What can hang from each mark:
C: A T
G: C M
A: C M Q
J: C M
M: G J
T: C

Every row comes from one small tree of marks. The marks that hang from a mark follow it in brackets, in alphabetical order. Every link used is in the known rows. Which tree was each row made from?
Known rows:
J{M{G}}: [  0.2 -15.2 -16.7 -17.2  40.9  19.8  37.5  -0.8 -20.3  33.7  15.6  12.6
 -16.5  -6.4  -0.4  30.4   5.1 -15.2]
J{C{A}}: [ -1.0 -14.8 -21.0 -10.8 -15.2   0.6  -6.5  17.2  15.4  26.8 -13.0  13.1
  25.3 -34.1  -4.9 -38.8   9.2 -18.0]
G{C{T}}: [ 13.8  -3.5  10.8   0.0 -15.4   2.2  -6.5 -10.5  24.3   4.7 -18.2  33.8
   2.6  -1.7  -7.8 -13.7 -10.8 -17.3]
A{C M{G J} Q}: [-15.2   3.3 -22.8  25.6  35.6  12.8   4.0 -17.4 -48.2 -10.6  37.7 -28.9
 -27.3  42.1  26.4  20.1   0.3  31.5]
A{M{G} Q}: [-11.1  -6.8 -31.3   4.8  28.0  11.4  12.2  -6.2 -17.3  -4.5  30.2 -22.3
 -33.3   6.6  27.8   1.2 -19.8  12.8]
T{C}: [-11.8 -44.4 -35.6  -2.2  11.1  -8.4  -5.4 -29.1   6.1  41.6   1.9  23.5
 -38.3 -33.0  -3.7 -32.6   3.5  -8.3]
G{C{A{Q}} M}: [  4.6  34.9   5.7  -2.2 -30.5  -6.9 -19.0  -1.6  20.6 -11.5  31.2 -19.5
  21.1  -0.4   8.2   4.8 -30.6 -13.2]
J{C{A} M{G}}: [ -2.5   4.9 -10.1 -21.1   9.0   6.3  19.4  13.2  -8.9  29.1   1.9  -4.9
  23.1 -12.9   0.9  30.0  19.8 -27.2]
M{G J}: [ -4.5 -21.6 -23.0 -13.8  46.1  27.9  31.2   7.7 -33.6  13.6   2.9  29.5
 -33.0  -6.8 -20.4  19.7  12.7   9.6]
J{C{A T} M{G}}: [  4.1  11.8  20.7 -19.3  -3.6  -0.3  13.3  18.0   5.6  10.5 -22.0   2.0
  29.4   3.0  -6.0  34.3  22.4 -21.0]
A{M Q}: [ -3.8 -14.3 -28.1   5.7   9.2   8.8   5.2 -12.4   5.4   4.5  28.8 -13.4
 -23.9  -4.6  32.1 -30.5 -25.1   5.2]
C{A}: [  0.9 -26.4 -12.0  -1.1  -0.1  -0.9   0.0  13.9   7.9  15.1 -14.0  24.0
   7.5 -44.1 -19.7 -57.2  -3.5   0.8]
C{A{M{G J} Q} T}: [ -4.6  12.9  17.8   2.5  12.4  -3.6   6.4  11.1 -15.2 -48.8  -4.5 -10.7
 -13.5  21.2  -5.5  20.9   0.4  34.2]
C{A T}: [ 10.1 -18.4  16.8   2.1 -12.9  -8.7  -5.8  18.9  19.9  -4.0 -38.1  33.2
  14.7 -26.6 -24.9 -52.2  -1.8   4.3]
A{C{T} M}: [ 10.9 -14.9   7.1  39.2 -11.8  -3.1 -19.0 -21.0  12.2  10.9  -7.0 -11.6
  -4.6  16.0  18.8 -43.8  -5.5   9.0]
G{C{A} M{J}}: [ 14.4  23.6  17.2  -9.3 -22.5   6.4  -7.0  -1.5  12.7   4.0  17.8  -2.4
   4.8 -11.7 -23.5  30.0  -5.6 -15.6]
A{C{T} M{G J} Q}: [ -6.6  11.5   9.7  29.2  24.0   6.8   0.5 -13.9 -34.2 -31.7  13.0 -21.5
 -20.5  59.2  19.5  24.6   3.4  36.0]
T{C{A{Q}}}: [-23.6 -21.9 -23.7  -1.7  -2.2 -28.3 -17.2 -10.8   3.8   2.7   5.9   6.8
 -10.3 -27.6   1.2 -40.6  -7.1   8.7]
C{A{M{G}}}: [ -2.2 -16.1 -17.8   8.1   7.5  -3.4   1.4   7.6  -5.5   1.9   1.7 -18.5
 -16.2 -27.6  -2.3 -22.3  -6.9   8.7]
A{C}: [ -2.5 -27.5 -22.9  23.5  10.4   9.0  -7.9 -11.7 -12.1  32.7   4.8  14.0
   2.1  -5.4   7.4 -51.3  -0.9   3.6]

Which tree is each row?
[-13.8  19.4 -11.6 -24.6  12.1   1.7  19.2  15.5 -15.2   6.8  17.6 -14.4
  28.3   7.2  18.1  34.9   8.3 -15.1] => J{C{A{Q}} M{G}}
[ 14.4  -2.0  14.9 -19.8  -4.9  14.9  19.4  -3.3  24.3  35.9 -12.0  17.8
  16.9   6.6  10.1  18.1  16.0 -34.1] => J{C{T} M}
[  6.3  -7.6  14.7  13.0  -4.7 -10.6  -4.3  10.7   6.9 -18.2 -21.3  -8.9
  -9.0 -11.0 -10.4 -16.2  -4.9  12.8] => C{A{M{G}} T}
[ -3.2  30.5  24.4  -8.9   2.1  -4.5  -0.9  13.0 -17.0 -51.1 -10.8  16.9
  13.7  26.3 -21.3  41.0  -0.3  17.2] => M{G{C{A{Q} T}} J}
[  2.3  -3.6   1.2 -19.7  19.1  25.7  19.6  11.4 -15.6   5.0 -19.3  27.4
 -10.3  19.3 -13.2  41.9  29.9  -2.9] => M{G J{C{T}}}
[ -0.1  -3.4  17.4  -0.1  -7.9 -11.8  -6.8  19.8  13.2 -29.5 -20.7  22.1
  20.3  -7.3  -7.3 -45.0 -12.9  17.0] => C{A{Q} T}
[-14.3  -1.5 -29.7  32.0  22.8   3.6  -6.4 -17.4 -33.1  -4.0  36.3 -39.1
 -14.8  32.5  39.7 -11.5 -13.2  23.5] => A{C M{G} Q}
[  7.0  34.4  32.9 -17.3 -25.3   4.3  -3.6  18.1  16.1 -19.6   2.2  -8.7
  23.0  24.8   0.1  34.6   8.1  -0.1] => G{M{J{C{A{Q} T}}}}
[-19.5 -18.3 -24.7  10.5 -12.1 -34.3 -23.7 -26.9  12.6   0.5  19.5 -25.1
 -25.8 -21.9  21.4 -37.9 -12.7  10.4] => T{C{A{M Q}}}
[  0.3  38.2  30.3 -10.9  -5.5 -11.5   6.2   4.0  -2.1 -30.4   0.9  -0.5
  30.7  25.8   0.1  48.9  -9.9  -7.8] => J{M{G{C{A{Q} T}}}}
[  5.6  27.1  28.2   4.5 -26.8 -10.4 -14.8 -10.1  16.0 -44.4  -0.4  -8.3
   6.6  17.4   1.2  13.2 -10.7   9.9] => G{C{A{M{J} Q} T}}
[  3.5  15.7   1.7 -13.3   2.8  -0.7  12.1  -1.3  -6.4  12.3   9.2   0.0
  17.6 -10.5 -10.9  37.4  -2.5 -25.6] => J{M{G{C{A}}}}
[  8.0  -6.0  12.1  -8.9 -27.6  -4.7 -12.9  18.9  26.4   5.0 -37.3  21.8
  32.7 -17.6 -10.3 -36.0  13.2 -12.3] => J{C{A T}}
[  8.3  12.7   3.7 -18.7 -16.8  15.1  -0.6  13.6  10.6  21.5  10.3  -8.9
  10.8 -13.1 -11.0  21.6  15.8 -16.4] => G{M{J{C{A}}}}
[  5.0  11.0  18.2   0.5 -15.1 -12.4 -11.1  10.1   6.8 -24.4 -28.1  17.5
  18.7  -4.3 -27.7   2.2  -4.4  -3.2] => M{G{C{A T}}}
[  4.6   1.9   0.0  -6.7  10.7  21.4  14.5  -3.3  -5.9   2.1  -6.6  -8.2
 -23.5  24.2   4.7  43.4  22.4  -2.3] => A{M{G J{C{T}}}}
[-18.2 -26.5 -28.1  11.0   0.5 -26.7 -16.1 -21.2  -4.8  12.9   3.8 -25.9
 -38.8 -31.9   0.5 -11.8   3.1   5.6] => T{C{A{M{G}}}}
[ 21.0  25.0  40.1   1.1 -45.8  -9.5 -22.9   3.0  41.0  -9.3  -8.4  -2.6
  21.9  -3.1 -16.1   5.5 -19.6 -19.2] => G{C{A T} M}
[ 12.5  -9.0  16.4  31.7   1.4   8.7  -8.2 -22.4  -3.0   4.7  -4.5  -4.9
 -15.7  29.1   7.1 -13.1   9.9  17.2] => A{C{T} M{J}}
